Each row was made from one path, in order. Every step used is in the known rows, and no mark comes twice. Write each row's path.
(in the rows, 128 means zero)
Known rows:
reta lizal supo malup tavib: [163 202 129 116  96  87 107  95 176 100 129 144 158 192 123 144 130 149
 140 150 121 128  56 137 152]
lizal tavib malup reta: [120 152 149 153 118 120 107 105 165  94 164 134 148 172  81 134 135 147
 125 184 162 156  79 122 132]
supo malup: [162 150 106 146 126 134 111 107 154  72  97 124 132 164 109 125 154 136
 130 126 133 151  92 138 160]
reta lizal supo malup tavib rifare: [158 219 130 127 117  89  87  93 178  84 161 149 150 190 112 140 122 127
 142 175 106 123  42 137 125]
fabig supo malup: [148 136 107 138 111 136 108 113 167  75  80 131 130 164 116 107 161 162
 116 131 108 139 103 146 178]
malup supo lizal tavib rifare reta: [117 144 100 166 152 118  97 103 140  97 116 117 137 198 127 141 155 161
 136 184 107 140  42 140 144]
fabig tavib rifare: [146 149 149 145 139 120 109 103 168  89 137 151 125 179  94 116 122 107
 148 162  94 125  61 111 126]
supo lizal reta givem: [127 125  91 128 115 146 112  63 104 106 103 126 158 207 137 162 139 140
 127 188 137 144  74 143 150]
rifare reta: [155 139 102 141 120 116 121 103 130 106 126 122 151 184 141 138 127 128
 117 121 123 135 114 131 156]
tavib rifare reta malup supo: [132 154  92 151 130 109  92 105 166 137 163 129 121 173 119 130 147 145
 141 144  94 159  94 156 151]
lizal supo malup tavib: [157 194 139 134  93 103 124 106 177  77 118 137 150 185 100 121 130 160
 147 152 136 159  69 152 168]
malup tavib rifare: [135 175 125 156 140 109 122  98 143  89 169 154 131 183  94 111 105 111
 159 175 105 132  73 145 106]
supo malup tavib rifare reta: [166 202  97 175 120 108  95  98 147  53 157 133 156 232 107 134 131 130
 135 167  90 129  69 129 148]
tavib rifare reta: [151 156 102 154 139 117 101  95 132  95 159 128 145 182 131 133 116 109
 119 149 102 130 101 131 129]
rifare reta lizal supo malup: [177 183 106 116  98  98  87  93 164 106 112 118 172 193 161 162 142 144
 100 121 120 126  88 125 173]
rifare reta malup supo lizal: [126 118  62 133 117 113  98 114 155 148 141 119 122 177 121 127 158 188
 146 139 111 163  83 144 187]
malup reta: [117 130 132 141 108 116 114  97 125 125 167 128 147 144 109 123 118 130
 132 154 139 150  97 139 131]
lizal tavib rifare reta: [146 167 120 164 149 117 117  95 142  76 125 118 150 209 135 155 132 128
 117 160 125 133  92 117 109]
reta malup: [143 131  99 126 129 118 129 111 166 125 145 131 112 149 101 124 136 147
 147 126 146 164 125 130 133]
lizal supo: [142 145 147 115 112 114 128 104 159 124 122 133 136 133 125 120 121 138
 128 134 152 155  96 156 146]
malup supo: [124 124 128 142 135 124 121 107 144 134  97 133 120 140 123 116 147 141
 145 131 117 151  79 179 163]
fabig supo: [131 113 123 127 118 128 126 111 153 114 104 140 126 152 125 105 138 150
 117 134 111 136 109 150 152]
rifare tavib malup: [141 152 129 154 141 131 136 116 181  81 108 157 128 166  97 127 152 142
 136 161 132 135  77 137 170]
malup supo lizal tavib rifare: [104 136 117 156 168 129 104 106 149 101 109 129 113 167 103 128 157 155
 155 187 121 153  28 150 127]
supo lizal reta malup: [122 125  63 122 123 133 108  90 128 110 155 135 131 191 112 134 126 177
 149 141 134 164 115 118 161]
lizal tavib rifare reta malup supo: [129 166 110 160 145 108 108 102 177 117 135 119 130 199 121 154 159 164
 141 159 119 157  86 140 133]
tavib rifare reta lizal supo: [153 179 117 116 120  91  85  88 154 131 171 133 162 175 156 155 110 111
 106 148 103 114  83 128 122]
malup tavib rifare reta lizal: [152 187  98 140 133  83  98  85 132 105 188 149 163 228 136 154 104 107
 134 168  79  98  68 116 108]

Which path is each row?
[151 205 126 124 109  71  96  86 156 118 191 145 170 209 146 154  94 122
 128 172  94 108  64 129 119] -> malup tavib rifare reta lizal supo
[150 186 118 157 111 106 115  75 139  98 153 128 162 236 131 162 124 109
 132 212 106 126  62 145 115] -> malup tavib rifare reta givem
[152 187  98 163 102 113  90 104 162  55 141 139 155 234 114 115 138 155
 119 172  67 119  80 135 163] -> fabig supo malup tavib rifare reta
[149 154 136  96 121  98 115  96 158 142 131 138 147 142 144 143 118 130
 124 133 133 127  88 138 129] -> reta lizal supo
[121 115  94 136 133 136  88 126 162 121 135 146 107 143  81  97 149 159
 143 167 115 158  39 165 188] -> tavib malup supo lizal
[102 140  97 146 164 122 105 110 177 114 131 131 100 170  85 132 166 179
 169 181 131 170  51 138 123] -> reta malup supo lizal tavib rifare
[145 164 117 141 137 104  90 104 170 119 112 135 155 211 139 167 165 153
 110 156 108 120  58 135 165] -> rifare reta lizal tavib malup supo
[122 156 145 104  95  88  97  88 144 162 179 134 166 135 136 146 105 132
 121 159 135 133  81 134 128] -> malup reta lizal supo
[121 136 139 136  93 120 114  77 133 140 141 116 159 163 121 155 140 120
 123 195 153 154  80 152 124] -> malup reta givem
[132 156 131 134 151 112  98 107 180 117 105 147 128 178 113 151 164 148
 130 160 123 133  47 146 145] -> reta lizal tavib malup supo
[108 125 112 142 154 134 109 108 158  79 111 136 119 176 105 114 146 165
 130 195 114 135  67 125 114] -> fabig supo lizal tavib rifare
[119  95  89 121 121 133 112 115 142 107 113 135 119 152 112  97 139 169
 127 156 111 138  87 138 162] -> fabig supo lizal
[150 159  82 144 132 113 102 102 160 115 184 127 129 183 116 136 126 129
 132 143 116 151 120 119 124] -> tavib rifare reta malup
[158 177 114 155 117 116 124 104 154  60 123 140 139 198  96 122 140 143
 152 148 124 145  76 141 161] -> supo malup tavib
[112 167 137 142 146  95  91  79 138 113 177 134 157 180 119 167 121 117
 130 189 128 120  63 107  74] -> malup reta lizal tavib rifare
[113 107 112 131 134 131 131 112 153  90  82 127 127 179 117 121 154 187
 128 168 137 138  80 122 142] -> fabig supo lizal tavib
[111 130 106 156 142 134 116 124 177 103 100 154 117 157  91 115 175 176
 152 181 110 140  29 162 202] -> rifare tavib malup supo lizal
[154 193 114 167 132 117 106 100 157  51 151 144 132 197  84 117 131 124
 157 172 104 141  63 141 131] -> supo malup tavib rifare
[161 166 131 128 108 120 111 107 175  89  97 123 139 147 114 121 145 150
 126 131 148 163  88 152 171] -> lizal supo malup
[133 151  70 150 147 115 103 106 159  91 161 116 127 211 110 153 145 171
 143 179 136 156  89  94 118] -> supo lizal tavib rifare reta malup
[115 156 139 159 115 121 118 110 169 106 156 150 150 161  92 131 140 146
 134 186 135 139  71 132 165] -> rifare tavib malup reta
[134 175 108 142 133 102 121 104 170 101 200 154 113 185  79 116 115 136
 175 171 119 157  87 132 105] -> reta malup tavib rifare
[106 134  75 122  96 117 115  94 143 106 160 154 140 225 108 110 118 210
 156 170 101 143 100 124 172] -> fabig supo lizal reta malup tavib
[151 169  91 141 102  90 130 105 159 114 176 135 144 220 116 137 123 159
 151 143 120 147 116 121 151] -> rifare reta malup tavib
[160 144  91 124 128 100 104  94 126 123 137 128 158 196 166 161 126 117
 108 123 107 108 106 117 138] -> rifare reta lizal
[163 167 120 133 130  95  87  91 157 106 151 146 159 226 140 156 122  98
 121 154  66  89  60  82 122] -> fabig tavib rifare reta lizal
[141 155 127 146  90 130  95  79 147 102 117 109 163 180 111 160 161 130
 119 192 148 158  71 150 147] -> supo malup reta givem
[168 208 103 167 103 115  99  79 154  64 131 121 167 251 121 168 152 120
 124 208 101 133  54 143 139] -> supo malup tavib rifare reta givem
[108 122  97 137 145 119 126 117 173 128 102 124 104 167 101 135 174 205
 166 162 148 177  69 139 154] -> reta malup supo lizal tavib
[136 169 145 134  80 112  96 102 163 105 142 117 162 141 104 124 133 159
 124 153 148 168  80 146 166] -> lizal supo malup reta
[113 138 126 142 108 132  96  94 159 106 144 119 152 195  84 160 163 154
 123 245 172 162  35 126 133] -> supo lizal tavib malup reta givem
[142 161 110 135 116 101 140 106 168 111 167 147 120 188  89 122 123 158
 168 149 137 157 105 132 134] -> reta malup tavib
[139 176 150 127  66 119  96  79 169 121 119 106 173 160 115 157 156 146
 114 194 160 167  65 161 159] -> lizal supo malup reta givem
[146 152 134 147 146 130 125 114 178  77 118 140 127 181  88 134 143 144
 128 159 159 154  83 130 136] -> lizal tavib malup
[123 116 108 131 132 141 109 126 180  77 105 142 119 181  84 106 156 186
 118 186 134 144  69 122 158] -> fabig supo lizal tavib malup
[154 157 107 132 141  99 121  87 138 109 108 116 167 223 168 182 142 138
 110 136 130 109  98  99 122] -> rifare reta lizal tavib
[148 179 112 163 124  99 113  93 135  87 181 141 151 217 116 130 105 119
 140 169  93 123  81 131 124] -> malup tavib rifare reta
[117 161 150 155 101 126 120  89 176 113 129 139 164 179 100 160 161 136
 124 228 146 141  52 149 153] -> rifare tavib malup reta givem
